Each row was made from one path, in order. Every step used is in the known rows, and no mark comes twice. Write each row's path.
Known rows:
U-T-M-V: [-42.3 -5.1 -5.8 -9.9 -13.8 2.1 -5.1 -16.1 2.2 -4.2 -3.2 0.0 35.0 1.4 3.9 1.0 3.0 -1.6 27.2 10.1 1.9]
M-V-W-T-U: [-23.6 1.7 -6.3 6.3 23.3 -18.2 13.2 5.0 -12.0 -0.1 -2.3 -3.2 11.9 -13.2 -5.6 -1.9 -5.7 3.3 -15.4 9.7 -10.1]
T-M-V-U: [-30.0 -3.3 -4.2 7.7 4.8 17.4 -15.3 -15.9 0.4 0.6 2.7 6.3 2.8 11.6 3.6 0.2 -0.1 10.4 7.1 16.6 3.1]
T-U-C-M-V-W: [15.6 10.4 4.0 24.9 23.3 12.3 4.9 1.6 -2.7 5.6 5.5 -13.0 -7.3 -8.4 3.0 -13.1 -7.5 2.5 -19.6 3.6 5.8]
W-T: [-14.1 1.3 -4.2 -15.0 -11.3 -18.8 0.0 9.6 -2.2 -2.4 -4.9 4.8 6.8 -8.7 -5.1 -1.4 -0.1 -3.1 -4.7 3.8 -10.3]
W-T-U-V: [12.3 2.2 -3.1 -10.0 4.6 -11.0 10.3 19.4 -2.5 -4.7 -3.2 0.4 4.1 -12.7 0.5 4.7 -8.9 -8.4 -14.7 15.6 0.5]
C-W-T-M-V-U: [8.6 -3.8 0.1 0.6 4.7 -3.5 -2.4 -7.6 -5.0 0.3 -0.5 17.3 -13.4 8.9 -7.8 -1.4 3.0 6.8 11.8 1.5 -6.5]
U-T-M-C: [-11.5 -5.5 3.0 -20.3 -25.9 4.3 -6.7 -10.5 9.5 -7.7 0.7 -6.6 23.1 4.0 6.4 10.0 6.9 -4.0 20.4 -2.1 1.9]
C-W-T-M: [-6.6 -0.8 -0.7 -11.9 -8.2 -7.6 4.4 -3.2 3.4 0.0 -1.8 17.1 -8.4 4.5 -3.6 1.4 4.4 1.6 10.8 -10.2 -11.3]
M-V-U-T: [-8.9 -7.2 -2.5 6.8 2.3 -11.2 -7.6 -4.3 -4.8 0.3 -0.6 -4.1 15.1 -2.4 -3.5 0.2 -1.5 -1.1 14.2 9.8 10.1]
W-T-U-C-M-V: [28.4 10.6 4.3 12.1 1.2 -1.4 -0.8 5.2 -8.3 -0.4 -0.3 -3.2 -3.5 -16.7 -5.4 -18.7 -4.5 0.1 -14.7 21.6 -0.5]
C-M-V-U: [-20.5 6.5 -1.7 16.0 7.1 20.1 -10.2 -6.1 -7.4 6.3 3.4 1.9 8.9 11.6 -5.5 -9.0 -2.8 7.9 -7.8 -5.5 9.3]
U-C-M: [24.3 9.0 3.9 12.4 -7.7 20.9 -9.2 -0.9 4.1 3.8 1.8 -8.2 -9.4 0.5 4.7 -12.3 1.4 -2.6 -9.3 -11.2 8.5]
V-W-T-U: [-10.2 3.4 1.0 -10.4 15.3 -29.0 14.7 14.6 -2.5 1.5 -0.3 -1.4 0.9 -16.3 -3.9 2.9 -5.4 0.5 -16.7 -5.2 -12.9]
W-T-M-C: [-2.2 0.0 1.2 -22.3 -21.6 2.9 -8.4 -2.9 1.8 -8.3 -1.3 2.7 8.7 2.5 -0.9 4.4 6.1 3.8 1.1 4.3 -12.8]
V-U-C-M: [47.3 7.9 8.8 15.7 2.1 15.2 -16.0 1.9 3.7 7.0 5.5 -4.4 -25.9 2.1 0.2 -11.2 0.0 0.4 -7.5 -5.6 14.2]
M-C-W: [9.7 -6.3 3.9 4.3 -1.3 2.9 7.9 -2.1 4.6 -2.4 3.1 -9.0 -12.7 7.6 3.9 12.0 4.1 -1.0 -2.4 -13.0 1.7]
C-M-V-W: [-46.0 8.7 -6.1 14.3 14.6 17.5 4.7 -1.5 -9.5 5.9 0.6 -2.9 18.6 11.1 -3.2 -5.3 -1.8 8.4 -10.8 -23.0 0.5]
W-T-M: [-26.0 3.1 -2.8 -21.7 -17.1 -4.4 -7.0 -0.1 2.7 -3.7 -3.8 11.8 9.8 -0.2 -2.4 -0.9 3.2 2.6 4.9 3.4 -12.5]
C-W-T: [4.8 -2.2 0.2 -8.4 -3.2 -21.1 11.4 6.7 -0.3 0.4 -4.0 10.8 -10.6 -2.1 -7.2 2.1 2.3 -4.8 3.6 -9.6 -8.0]

Which path is each row?
[34.3 -0.9 7.5 16.9 12.5 -9.5 8.6 2.8 9.5 1.8 5.2 -9.8 -33.1 -15.5 8.6 -1.8 -5.5 -6.5 -8.0 15.5 6.9] => T-U-C-W
[-1.7 -4.7 4.6 -16.5 -14.0 -4.5 -15.0 -5.6 9.5 1.0 2.6 3.1 7.7 2.8 1.2 4.3 2.4 -1.1 21.9 -4.6 7.3] => V-U-T-M
[-7.8 -6.3 2.8 -4.4 -10.3 17.8 -0.9 -11.7 9.7 -3.1 4.4 2.4 -7.0 15.1 7.8 10.6 6.4 5.3 6.8 -6.2 -0.9] => T-M-C-W
[0.4 -7.5 6.6 -16.7 -21.1 1.6 -0.1 -11.0 10.4 -6.1 0.7 -3.5 10.4 8.3 5.2 12.1 8.9 -5.5 28.5 -12.3 2.1] => U-T-M-C-W
[-46.6 7.4 -6.0 14.6 -0.4 21.9 -4.7 -6.9 -7.8 3.8 -0.1 0.1 20.2 8.2 -1.8 -8.7 -2.5 5.7 -6.9 -5.6 3.6] => C-M-V
[-8.0 -0.8 -2.6 -8.3 -2.8 0.9 -12.5 -6.5 -7.0 -2.7 -2.1 13.1 6.4 3.2 -5.9 -5.0 1.8 8.0 4.2 16.6 -9.1] => W-T-M-V-U
[-15.6 -2.7 -3.4 -3.9 -1.0 -1.6 5.0 -9.7 -4.3 -1.2 -3.8 14.7 -1.3 6.3 -4.6 -1.5 4.2 4.0 11.2 1.2 -10.0] => C-W-T-M-V
[-6.8 3.8 0.7 -12.7 -0.7 -25.1 6.4 9.3 0.3 -2.4 -1.9 2.4 2.5 -19.9 -3.3 -2.5 -6.7 -2.7 -13.6 15.9 -9.0] => W-T-U
[-4.7 -1.4 -4.0 3.8 26.9 2.0 18.5 18.7 1.6 1.5 1.3 -12.5 -2.3 -3.9 10.6 13.6 -11.6 -5.0 -17.8 -1.2 6.9] => T-U-V-W
[31.7 -7.7 9.6 -10.8 -12.8 0.9 -9.2 -9.1 9.2 -1.8 6.1 -0.5 -8.7 10.2 0.1 11.2 6.9 -2.2 24.1 -11.9 9.2] => V-U-T-M-C-W
[46.2 -1.5 5.2 2.0 -7.4 -0.2 -0.3 -1.4 5.5 -0.3 -1.9 7.0 -26.5 -0.9 2.0 -5.4 6.6 -4.7 8.5 0.7 -4.3] => U-C-W-T-M
[-8.1 -4.1 -8.8 2.3 17.2 10.5 14.2 16.4 -3.1 2.0 -3.2 -10.6 5.1 11.4 7.8 16.5 -4.4 -5.7 -10.7 -21.4 9.0] => U-V-W
[-25.1 2.5 -1.3 -17.4 1.1 -7.4 2.5 4.5 -1.5 1.0 -3.1 7.6 6.8 2.1 -3.0 3.6 3.7 5.2 -3.7 -19.3 -15.6] => V-W-T-M
[27.4 9.3 0.8 19.5 7.1 9.2 0.0 3.1 -11.8 4.2 -2.4 -6.4 1.3 -1.1 -5.0 -16.7 2.5 1.7 -12.5 -11.1 -0.2] => U-C-M-V-W-T
[6.8 -5.0 4.5 -9.6 -8.2 -17.7 -7.9 2.9 6.0 1.1 1.0 -3.0 6.2 -4.5 -1.8 4.2 -0.4 -6.0 14.4 -5.6 9.7] => V-U-T
[-0.3 -1.2 -6.8 -11.3 6.4 9.7 9.8 12.7 -3.7 -2.1 -4.8 2.3 9.1 12.4 2.1 12.3 0.6 -3.7 -2.4 -17.5 -0.1] => U-V-W-T-M
[28.5 -3.8 3.9 -5.2 -9.1 -10.1 6.8 1.9 -1.2 -4.9 -0.5 -1.2 -11.5 1.3 -5.0 8.5 5.8 -3.1 -2.9 -10.9 -5.0] => M-C-W-T
[35.4 11.7 7.5 -1.9 -5.7 -5.1 -0.9 10.0 -0.8 0.0 1.3 -2.8 -10.3 -17.5 -3.4 -15.2 -4.0 -3.0 -17.1 9.9 -1.6] => W-T-U-C-M
[-3.4 -1.6 -4.7 0.9 10.9 5.2 10.5 12.8 4.3 -2.2 1.4 -7.8 -0.1 -6.4 10.2 10.5 -12.6 -7.2 -13.7 16.6 10.4] => T-U-V
[65.1 -6.0 9.0 19.6 10.4 -2.8 -7.8 1.3 7.1 5.9 4.4 -3.7 -43.3 0.4 1.1 -1.0 2.2 -3.1 0.6 -3.4 11.1] => V-U-C-W
[30.3 -4.7 -0.3 26.4 12.2 2.3 -11.5 -6.3 -4.0 2.3 1.2 -10.2 -14.7 -1.9 3.2 -6.2 -2.1 4.1 -4.7 22.8 11.0] => M-V-U-C
[-41.3 -5.7 -5.4 -7.3 -2.6 -2.8 1.4 -11.5 -0.1 -1.3 -2.1 -2.0 32.8 3.3 2.4 4.2 3.2 0.9 22.4 -5.0 -1.6] => U-T-M-V-W
[-55.7 -2.3 -9.0 4.3 -1.7 16.2 -7.2 -16.1 0.9 -1.9 -1.0 2.8 15.1 8.6 5.5 0.3 0.3 10.0 6.2 17.0 -3.0] => T-M-V
[11.8 6.9 0.0 26.8 -0.5 22.3 -6.4 -4.7 -3.7 3.7 0.5 -9.0 0.5 1.9 2.0 -15.9 0.3 1.8 -6.3 3.7 10.0] => U-C-M-V
[9.8 0.4 3.1 -6.7 5.9 -24.4 17.0 10.4 0.9 -0.4 -0.2 9.7 -16.1 -13.1 -4.7 2.3 -3.4 -4.1 -6.3 2.3 -8.6] => C-W-T-U
